Every row comes from one small tree of marks. The marks that hang from a mark follow it in brackets, in alphabetical order. Every link used is in the known rows. Which tree was each row made from?
In the rows, zero is written as 128.
Known rows:
A(X(R(W(C)) S(P))): [150 115 125  86  90 164 115 114 142 138 145 177 117 123 106 167 122 177
 160 133 157 145]
R(W): [119 137 134 117  52 185 123 112 133 104 127 164 148  89 112 133 145 165
 170 112 128 138]
P(S W(C(A R)) X): [ 94 124 120 166  61 126 128 128 133 153  79 216 117  88 167  95 135 137
 150  93 133 124]
X(R S(P)): [145 129 116 107  73 170 119 110 150 111 135 192 113 125 120 139 138 158
 139 164 104 144]
S(C P(W)): [108 159 172 127  70 180 110 113 136 116 130 211 121  62 138 172  85 127
 154 115 113 131]
C(A P(S) R(W) X): [111 123 115 144  18 163  72 153 132 146 144 168 107  71 114 110 131 104
 158 128 137 150]
R(W(C(P) X)): [113 123 138 108  57 159 116 109 122 107 110 149 144  80 119 132 138 152
 198  98 115 162]
A(X(R(W) S(C P))): [149 130 132  92  90 176 113 119 152 139 146 174 111 110 115 180 112 174
 153 141 159 132]
C(A P(S W X)): [111 126 127 158  31 139 111 123 112 158 114 199  97  89 143 114  99 125
 184  96 105 125]
A(X(S)): [178 137 119 118  77 142 134 109 131 135 162 192 135 147 102 178 142 172
 151 119 148  97]
P(S W X): [115 139 123 169  59 127 132 128 134 144  84 228 111  95 159  97 123 157
 157  94 125 116]
C(P X(R S)): [151 131 107 131  46 133 117 139 133 136 128 176 108 118 105 129 129 136
 169 140 106 147]
S(C(X)): [136 180 130 150  50 165 133 130 129 121 131 181 148  87 122 175 134 124
 148 115 123 102]
S(C(P(W X))): [117 161 151 147  65 157 132 118 125 127 106 184 117  74 140 156 106 131
 178 103 104 114]
R(W(X)): [120 145 134 117  42 179 114 113 141  98 127 155 149  87 116 132 145 167
 175 108 124 144]
W(X(S(C(P)))): [156 156 128 137  54 141 127 109 143 107 130 174 135 111 133 161 145 147
 161 128  98 111]
S(C(X) P): [136 173 154 136  58 177 100 126 121 108 148 203 127  72 119 189  95 109
 152 122 114 131]
X(S(C(R))): [153 148 126 140  77 158 138 113 157 111 130 186 136 112 138 165 164 147
 125 153 113  90]
S(C(P(W) X)): [120 161 146 147  51 150 126 135 131 138 117 183 125  72 128 160 106 122
 169 108 117 118]
C(P R W): [118 150 139 142  57 148 109 111 114 114 158 194 125 100  92 114 167 100
 155 129  92 143]
C(W): [131 164 129 149  50 150 140 107 117 117 151 202 156 116 101 139 168 125
 146 116 102 116]
W(C(R)): [120 141 121 124  73 153 135 101 108 104 129 183 160 111 110 133 179 127
 151 106 115 132]

Which tree is each row?
[119 169 156 125  61 190 100 114 125 137 169 196 121  77 117 198  96 105
 146 129 125 127] | S(C(A(X(R)) W) P)
[134 130 117 106  72 139 124 103 136 108 115 175 137 117 129 142 151 146
 162 129 101 157] | W(C X(R S(P)))
[112 171 142 131  63 191 117 118 148 101 128 161 143  68 130 155 152 135
 144 126 128 118] | S(C(R(W(X))))
[134 160 118 141  49 142 135 112 147 119 140 187 145 123 114 131 173 139
 141 136 100 128] | C(W(X(R S)))
[109 139 136 145  36 139  97 145 139 132 135 188 113  87 104 103 129 118
 159 112 124 153] | C(P(W) R X)
[139 138 100 136  42 132 107 143 107 144 125 193 104 102 103 109 125 120
 175 123 112 153] | C(P(S) X(R))
[125 131 122 124  74 137 137 103  89 118 106 178 133 108 114 132 141 129
 194  94  95 150] | W(C(P(X(R))))
[109 151 132 173  68 134 135 132 142 149  74 222 108  75 176 119 113 148
 153 100 128 104] | P(S(C) W X)
[115 175 164 135  74 186  98 111 130 100 158 209 127  67 119 172 127  96
 131 139 106 134] | S(C(R W) P)
[125 127 113 111  53 150 118 106 138 122 125 165 137 115 133 149 145 136
 159 129 105 150] | W(C(A) X(R S(P)))
[133 123 125 116  60 142 129 101  86 143 142 173 141 114 104 164 130 123
 190  88 119 130] | W(C(A(X) P))
[116 125 116 140  61 141 116 110  94 130 120 184 127  99 127 125 151 106
 171 103 107 136] | W(C(A P(S X) R))
[153 146 123 143  61 160 143 112 152 126 132 181 139 114 143 180 148 146
 134 146 111  81] | X(S(C(A)))
[ 90 162 161 137  53 195 102 123 145 131 119 193 104  58 153 163  72 123
 156 116 118 138] | S(C(A) P(W X(R)))
[126 128 124 107  38 175 103 115 109 153 162 155 111 105  95 152 107 138
 190 108 133 139] | C(A(X(R(W))) P)
[114 174 156 144  56 201  88 116 129 101 149 191 114  66 137 176 104 101
 144 126 113 127] | S(C(A R) P(X))
[145 149 106 144  65 156 140 117 143 111 108 181 120 129 133 127 152 164
 153 132 108 123] | P(X(R S))
[ 88 131 133 141  41 146 130 128 145 145 115 187 148  93 129 120 140 134
 146  95 136 132] | P(W(C(A R X)))
[118 159 126 143  38 171 108 118 135 143 190 184 145 116  94 149 170 111
 121 123 147 111] | C(A(X) R W)
